Known rows, with every way that one mark hangs from another:
zibet{pivas}: [ 1.41  1.55  2.42 -2.77  3.37 -0.17  3.28  1.28  0.92  1.49  1.67 -0.11
 -4.98 -1.06  0.48 -1.54 -2.36 -3.69  2.36  0.95  0.88 -0.57]
zovav{pivas{gemo vetun}}: [ 0.12  0.94 -1.35 -2.78  1.44 -1.24 -0.73  1.48  2.39 -2.19  2.10 -1.02
  0.56  1.70 -0.81 -1.24  1.73 -3.58  3.50  1.14  0.72 -2.73]
kilidet{musu zibet{pivas{vetun}}}: [-0.81  2.66  3.67 -4.89  3.17 -3.74  2.21  0.85  2.48 -0.16 -0.06  2.20
 -4.43 -0.49  0.92 -4.05  1.22 -0.02  0.62 -0.81  2.04  0.19]
rutu{musu}: [-0.05  0.79  0.10 -1.03  2.28 -0.38  1.06  0.78 -0.29  2.75  1.68 -1.32
 -2.92 -1.10  1.85 -1.94 -0.81 -3.22  2.53  1.13  0.30  0.19]
zovav{pivas}: [ 0.97  1.69 -0.39 -2.63  2.51 -0.26  0.26  1.20  0.33  1.45  1.06  0.11
 -1.67 -1.15 -0.92 -2.13 -0.36 -4.56  4.60  1.91  0.13 -1.61]
gemo{pivas{vetun} vaki{musu}}: [ 2.42  2.88 -1.15 -0.42  2.63  0.39 -0.65 -2.65 -0.33 -0.80  1.08 -1.71
 -0.64  0.53  2.31 -0.23 -0.20 -1.20 -0.54 -0.22  1.82 -0.59]
zibet{pivas{gemo vetun}}: [ 0.58  0.91  1.58 -2.91  2.35 -1.05  2.39  1.56  2.92 -1.98  2.45 -1.32
 -2.67  1.67  0.67 -0.69 -0.18 -2.71  1.33  0.37  1.43 -1.62]
komu{pivas}: [ 1.89  1.32  1.09 -2.80  4.02 -1.88  1.61  0.21  1.22  0.19  1.19 -1.28
 -2.73  0.58 -0.22 -0.44 -1.57 -3.88  2.23  2.17  1.97 -0.24]
komu{pivas{gemo musu{rutu{zovav}} vetun}}: [ 0.64 -1.00 -1.29 -2.23  2.02 -0.72 -0.04 -0.36  1.95 -6.01  2.81  0.35
 -1.16  4.56 -3.70  0.50 -0.42 -0.58  2.92  0.61 -0.20 -2.79]
zibet{pivas{gemo{vaki} musu{rutu}}}: [ 2.55 -0.41 -1.57 -0.14  2.38  1.18  3.15  2.73  0.36 -3.21  4.09  0.50
 -3.41 -0.65 -0.43  0.15 -2.56 -1.39  1.89  2.21 -0.70 -1.34]
rutu{musu zovav{pivas{gemo}}}: [ 0.87  0.21 -1.96 -1.55 -0.94 -0.89 -2.36  0.25 -1.09 -0.02  2.28 -0.96
 -0.44  1.10  0.07 -0.15 -0.81 -2.65  3.94  1.27 -2.99 -1.26]
vaki{gemo musu}: [ 0.04  1.26  0.92 -2.00  1.33  2.89  0.09  0.30  0.04  3.01  2.47 -1.67
 -2.22 -2.14  1.18 -2.66 -2.09 -3.83  0.22  1.50  2.97 -0.72]
kilidet{musu}: [-0.13  2.35  1.76 -2.58  2.52 -2.23  1.62  2.29 -0.51  0.85  1.02  1.18
 -2.99 -1.80 -0.59 -3.77 -0.42 -2.56  2.54  1.08  2.41  0.15]
pivas{gemo musu}: [-0.69 -0.40  0.04 -0.94  2.18 -0.56  1.04  1.69  2.31 -1.97  3.04 -0.41
 -1.24 -1.01 -0.81 -2.25 -1.15 -2.24  2.73  1.25  1.72 -1.37]
zibet{pivas{gemo{vaki} vetun}}: [ 2.67  1.27  0.53 -1.80  2.22 -1.25  2.38  1.26  1.41 -2.90  3.32 -1.38
 -1.89  1.98  2.10  0.51 -1.25 -2.19  0.22  1.43  0.95 -1.15]
kilidet{musu{rutu} zibet{pivas{vetun}}}: [ 0.03  1.97  2.09 -4.37  3.65 -2.39  2.89  1.87  1.29 -0.30  0.31  2.71
 -4.86 -0.27 -1.00 -4.02  1.83 -0.04  1.45 -0.15  1.29 -0.53]
gemo{pivas{musu{rutu{zovav}} vetun} vaki}: [ 2.95  1.73 -3.01  0.34  2.58  1.09 -0.66 -2.01 -2.23 -5.17  1.66  1.43
 -0.79  2.87 -1.44 -0.21 -1.65  1.21  3.47  0.91 -1.55 -1.90]
zovav{pivas{vetun}}: [-0.05  2.11 -0.31 -3.06  2.51 -0.40 -0.15  0.59  1.54 -0.34  1.06  0.13
 -1.17  1.03 -0.74 -2.22  1.43 -3.73  4.14  0.74  0.72 -2.35]
musu{rutu{zovav{pivas{vetun}}}}: [ 1.57  0.88 -1.41 -3.23  1.77  1.06 -0.72  0.06 -1.09 -1.34  1.61  1.39
 -1.67  2.96 -3.73 -1.84  0.42 -3.08  5.53  1.03 -1.64 -3.60]
kilidet{musu zibet{pivas{gemo{vaki} vetun}}}: [ 1.52  2.19  1.69 -3.41  1.82 -4.60  1.72  1.40  1.47 -2.99  1.80  1.17
 -2.11  0.32  2.18 -2.04  0.48  0.70 -1.29  0.69  1.52  0.38]
rutu{musu zovav{pivas{gemo{vaki} vetun}}}: [ 2.10  0.96 -3.18 -0.97 -1.02 -1.07 -2.75 -0.58 -1.37 -2.67  2.91 -1.08
  1.06  3.19  1.64  1.00 -0.07 -1.52  2.36  1.33 -3.13 -1.56]
zovav{pivas{gemo{vaki} musu{rutu} vetun}}: [ 1.13 -0.01 -4.40 -0.35  1.48  1.01 -0.20  1.91  1.00 -5.18  3.23  0.58
  0.53  1.25 -1.80 -0.52  1.46 -1.56  3.60  1.84 -0.96 -3.15]

Rows:
[ 3.11  1.44 -3.53  1.36  3.64  1.17  1.09  0.13 -1.95 -2.58  1.52  0.72
 -1.49 -1.01 -0.62 -0.52 -1.98 -0.32  3.21  2.18 -0.58 -0.93] : gemo{pivas{musu{rutu}} vaki}
[ 2.50  1.38 -1.82 -0.94  0.73  3.72 -1.79 -1.71 -3.60  0.86  1.56 -0.75
 -1.56  0.04 -0.99 -0.93 -2.90 -1.40  1.96  1.54 -0.15 -1.48] : vaki{gemo{pivas} musu{rutu{zovav}}}
[ 1.25 -0.58 -2.62  0.05  2.43  0.77  1.52  1.99  0.95 -5.02  4.06  0.00
 -0.29  1.52 -1.06 -1.13  0.02 -1.18  1.97  1.78  0.90 -2.25] : pivas{gemo{vaki} musu{rutu} vetun}
[ 0.05 -0.73 -1.75 -1.71  3.16 -0.79  1.37  1.11  3.46 -5.24  2.64 -0.73
 -1.22  2.70 -2.52  0.05  1.27 -1.42  2.65  0.96  1.40 -2.38] : komu{pivas{gemo musu{rutu} vetun}}
[ 0.68 -0.44 -0.28 -1.51  2.50  1.78  1.14  0.43 -1.16 -1.20  2.55  2.03
 -3.39  0.23 -3.75 -2.78 -2.65 -1.58  4.60  1.02 -0.47 -2.10] : pivas{musu{rutu{zovav}}}
[-0.02  0.47 -1.97 -2.17 -0.88 -1.16 -2.67 -0.37  0.23 -1.69  2.09 -0.93
  0.19  3.10  0.35 -0.08  1.06 -1.95  3.53  0.10 -2.56 -2.08] : rutu{musu zovav{pivas{gemo vetun}}}
[ 1.70  1.75 -1.80 -1.44  0.76  3.56 -2.07 -2.47 -2.20 -0.86  1.45 -0.68
 -0.91  2.17 -0.87 -0.94 -1.07 -0.79  1.56  0.57  0.17 -2.27] : vaki{gemo{pivas{vetun}} musu{rutu{zovav}}}
[ 2.49  0.24  1.70 -2.19  1.79 -1.08  1.31 -0.12  1.25  1.17  3.14 -1.22
 -3.07 -1.99  2.67 -0.93 -2.42 -1.33 -2.79  0.76  1.53  0.01] : kilidet{zibet{pivas{gemo{vaki{musu}}}}}
[ 0.37  0.99 -2.76 -1.07  1.02 -0.53 -0.79  0.82  2.06 -4.91  2.92  0.16
  1.09  0.95  0.06 -0.55  0.77 -1.39  2.70  1.12 -0.21 -2.40] : zovav{pivas{gemo{vaki} musu vetun}}
[ 0.26 -0.83 -0.50 -1.12  2.57  1.21  3.25  2.81  2.07 -2.30  3.24  0.38
 -4.15 -0.93 -1.97 -0.87 -1.45 -1.77  3.01  1.03 -0.14 -1.99] : zibet{pivas{gemo musu{rutu}}}
[-0.11  1.51 -2.52 -0.31  3.82  0.86  0.86 -0.37  1.01 -3.28  0.55  0.77
 -1.74  0.80 -1.78 -1.56  0.94 -0.28  4.24  0.08  0.49 -2.16] : gemo{pivas{musu{rutu} vetun}}
[ 0.79 -0.50 -1.90 -2.69 -0.30  1.88 -1.94 -0.29  0.03 -1.30  2.82 -0.34
 -0.58  2.40 -3.59 -0.87  1.09 -2.94  2.66 -0.37 -0.77 -4.01] : vaki{musu{rutu{zovav{pivas{gemo vetun}}}}}
[ 1.62 -0.22 -2.24 -2.75  0.57  0.42 -1.29  1.21 -0.55 -3.02  2.54  0.31
  0.03  3.65 -3.73 -0.94  0.64 -2.85  5.03  1.48 -1.53 -3.81] : musu{rutu{zovav{pivas{gemo vetun}}}}
[-0.66  0.63  0.45 -2.14  3.82  1.75  3.65  1.31  2.52 -2.24  2.03  1.51
 -4.97  0.51 -1.71 -1.88  0.11 -1.56  3.42 -0.64  0.32 -2.36] : zibet{pivas{musu{rutu} vetun}}
[-1.72  0.04 -0.11 -1.70  2.27 -0.67  0.70  1.06  3.62 -3.83  2.89 -0.41
 -0.60  1.02 -0.55 -2.17  0.53 -1.34  2.36 -0.06  2.35 -2.10] : pivas{gemo musu vetun}
[ 1.40  1.07 -2.04 -1.47  0.16  0.43 -1.43 -0.13  1.12 -1.46  3.02 -1.69
  0.69  0.82  0.87 -0.16  1.26 -3.11  0.04  0.49  1.03 -2.39] : zovav{pivas{gemo{vaki{musu}} vetun}}
[ 0.59  1.05 -1.73 -3.06 -0.30  4.58 -2.42 -0.95 -1.22  0.13  2.21  0.29
 -1.04  1.70 -2.28 -1.80  0.03 -2.75  2.86  0.63 -0.78 -3.60] : vaki{gemo musu{rutu{zovav{pivas{vetun}}}}}
[ 0.11  2.90 -0.80 -1.47  1.52  2.00 -1.43 -2.06  0.63  0.08  0.81 -2.15
 -0.35  0.17  2.01 -1.06  0.00 -1.64  0.25  0.08  2.54 -1.23] : vaki{gemo{pivas{vetun}} musu}
[ 1.00  0.40  1.34 -3.35  2.27 -2.97  2.78  3.42  0.66 -0.35  1.56  1.68
 -4.18 -1.62 -1.30 -3.07  0.30 -0.41  1.27  1.58  0.86 -0.12] : kilidet{musu{rutu} zibet{pivas{gemo}}}
[ 3.85  1.69 -2.28 -0.37  1.68  1.86 -1.04 -2.81 -3.06 -1.61  1.65 -0.24
 -1.21  2.53 -0.67  0.26 -1.36 -0.39  0.72  0.04 -0.51 -1.78] : gemo{pivas{vetun} vaki{musu{rutu{zovav}}}}
[-1.05  0.27  1.27 -3.15  4.23 -0.04  3.06  0.50  3.39 -1.37  1.38  2.10
 -4.90 -0.22 -1.20 -3.27  0.66  0.04  2.22 -0.58  0.66 -1.90] : kilidet{zibet{pivas{musu{rutu} vetun}}}
[ 0.15 -0.75  0.12 -2.20  1.44  1.11  1.75  0.69  1.67 -4.63  3.38  1.22
 -3.47  2.99 -2.74 -0.67 -1.17 -0.29  3.15 -0.43 -1.07 -3.06] : zibet{pivas{gemo musu{rutu{zovav}} vetun}}
